Every row comes from one small tree of marks. The marks that hang from a mark follow it in brackets, in alphabetical order. Every link used is in the known rows. Which tree was each row made from?
Known rows:
T{M R X{Z}}: [-26 -16 -23   1 -54 -26   3  24  14 -42 -12 -63 -12 -23  -9  16  -1 -43
   2  31   8  -1]
V{X{Z{M{S T{R}}}}}: [-21 -18  10 -34 -39  -4  18 -10 -15 -14 -22 -18  33 -20 -19 -21  -7 -49
   4  -1  -7  -2]
V{X{Z}}: [  3  -2   9 -30 -34  -3  -1   5  -8  -7 -24  -5  20  13 -12 -46 -19 -21
  -7  -3 -17 -21]
S{M}: [-10 -10 -11 -50 -34  14 -28  -4  27   6  -6   3  33  26  -3 -49 -33 -30
 -17 -11  -9 -29]
Z{M{T} X{S}}: [-33 -28  24 -52 -48   2   1  -3   8 -11 -23  -5  47 -24  -4   9 -16 -29
  -6   7 -10  23]
X{S Z}: [ 22 -13  -5 -31 -39  29 -16  12  -7  -6  -1  11  13  16  -5 -33 -17  -3
 -30   2 -38   4]
V{X{S Z{M}}}: [ 13 -25   1 -37 -28  17  13  15 -11 -20 -28   0  16 -10 -12 -46 -19  -8
 -13   8 -27  -3]
R{T{M}}: [  2 -32 -13   0 -56  -2  -4 -12  13 -24  14 -14  16   6 -20 -22 -20 -25
 -10   1 -25  -4]
T{M X{S Z}}: [  2 -19 -28  -8 -46  12  -9  30   0 -34 -13 -26  -5  -5  -1  -3  -5  -9
  -7  26 -28   9]
V{X{S Z}}: [ 19 -16  14 -31 -26  11   4  20 -19 -11 -27  15  11   1 -16 -51 -19  -3
 -16   0 -26  -8]
X{Z{M}}: [ -7  -5 -25 -38 -54  20 -11  -9  17 -13   2 -33  32  12   2 -21 -15 -32
 -15   7 -31  -5]
G{X{S{M}}}: [ 16 -31  -6 -62 -28  32   6   3 -10   2 -17  41  18   8  -2 -35 -39 -30
 -41 -21  -4 -11]
Z{M{S}}: [-19 -34   1 -54 -51  15   5 -26  12 -19  -4   7  28 -18   1  -7  -1 -32
 -24  -3 -24  -6]
R{T{M X{S Z}}}: [ 10 -26 -27  15 -52  19   8  17  -3 -27  12 -26   3 -15 -22 -18 -11 -15
 -20  19 -27  12]
M{S{X}}: [ -9 -21  17 -47 -33  -2   5  -8  -1   7 -18  35  32 -20  -2 -29 -11 -21
 -28 -23  -8 -17]
Z{M{T{R}} X}: [-57 -21  25 -45 -55 -27   9 -14  19 -16 -22 -35  47 -31  -8  24 -13 -57
   4   8  12   9]
T{M X}: [-18 -19 -11 -16 -50 -13 -11  13  18 -38 -19 -23  -4  -7  -2   9  -8 -18
  -2  18 -11 -10]
Z{M X{S}}: [-20 -34  14 -53 -46   0  12   8  16 -20 -22  -6  28 -28   5  -5 -15 -15
 -22  16 -12   9]
V{X}: [ -2 -17  31 -38 -31 -15   2   4  -1 -16 -35  17  10   1 -17 -40 -23 -14
 -13  -9 -11 -28]
S{X{Z{M{T}}}}: [ -9  -2 -14 -42 -34   9  -5   2  13   8 -25 -25  51  -7  -5 -30 -29 -28
  -1 -11 -13  -6]
Z{M X}: [-36 -21  10 -51 -55 -12   6  -6  27 -17 -21 -26  38 -16   9  -1 -15 -33
 -13  14  -3  -5]

Which tree is each row?
[-33 -31  15 -37 -47   3  10  -1  13 -30 -23 -19  14 -40 -24  26 -11 -34
 -13  11  -4  10] => Z{M{T{R X{S}}}}
[-23  -4   4 -11 -49 -13  10  19  10 -26 -11 -40  -9 -27 -17   8  -3 -38
 -28  17  13 -13] => T{R X{Z}}
[-31 -29  -1  -6 -51 -37   7  21  20 -50 -21 -41 -20 -32 -12  24  -3 -34
  -2  27  14  -8] => T{M R X}
[-16 -19  14 -47 -35   0  -9  16  11   3 -19  13  31   0   4 -32 -27 -15
 -23   2  -2  -5] => Z{X{S{M}}}
[-39 -35  13 -49 -40  -4  15 -22   7  -8 -22  -4  44 -46 -15   8  -9 -52
  -4 -11   2   5] => Z{M{S{X} T{R}}}
[ 25 -20  -7 -48 -39  35   7   3 -24  -1 -10  25  16  10  -1 -21 -26 -29
 -42 -16 -17   1] => G{X{S Z}}
[-16 -14   6 -36 -37   9   7 -14 -15  -7 -23  -8  41  -8 -13 -29  -8 -41
   3  -6 -21  -3] => V{X{Z{M{S T}}}}
[-33 -28  10 -52 -52  16  -4 -39   3 -10  -7   8  46 -14 -10   9  -4 -46
  -7 -11 -23   5] => Z{M{S T}}
[-45  -7  19 -14 -52  -1   5 -17 -17  -4  -4  -4  28 -32 -24  27  10 -62
 -13  -6   8   9] => M{S T{R X{Z}}}
[ -9 -22 -31  12 -60  13  14  -5  -7 -19  21 -26  16 -18 -16 -11   0 -36
 -15  11 -20   7] => R{T{M{S} X{Z}}}
[  8 -28  -1 -61 -29  32  -1  -4 -16   8 -20  41  32  10  -9 -24 -40 -38
 -31 -25  -3  -2] => G{X{S{M{T}}}}
[ -8 -18   8 -13 -41  -2  17  32  -1 -27 -14 -21 -18 -36 -20   4  -5 -21
 -35  21   4   0] => T{R X{S Z}}
[-10 -17 -17 -54 -51  33  12 -30 -19   4  -5   4  47   2   1   0 -14 -67
 -19 -21 -12   4] => G{X{Z{M{S T}}}}
[ -7 -17   1 -38 -36  10  13  -6 -10 -13 -21  -9  29 -10  -7 -39  -9 -33
  -8   1 -20 -10] => V{X{Z{M{S}}}}
[  7 -10   1 -36 -18  22  -8  13 -18   7 -27   9  34  10 -19 -61 -29 -22
  -1  -6 -18  -6] => V{X{S{M{T}} Z}}
[-16  -7 -10 -37 -35  -2   4   7  14   2 -26 -35  43 -20 -10 -21 -25 -38
  -2  -6   1  -5] => S{X{Z{M{T{R}}}}}
[-10 -29 -18   0 -46 -13   9  38   3 -45 -15 -45 -20 -33 -12  13   1 -26
  -6  35  -2  12] => T{M R X{S Z}}
[-41  -9  33 -19 -47 -18  -4  -4   5 -17 -20 -11  13 -23 -31  28 -11 -45
 -12  -3  12  -4] => M{T{R X}}
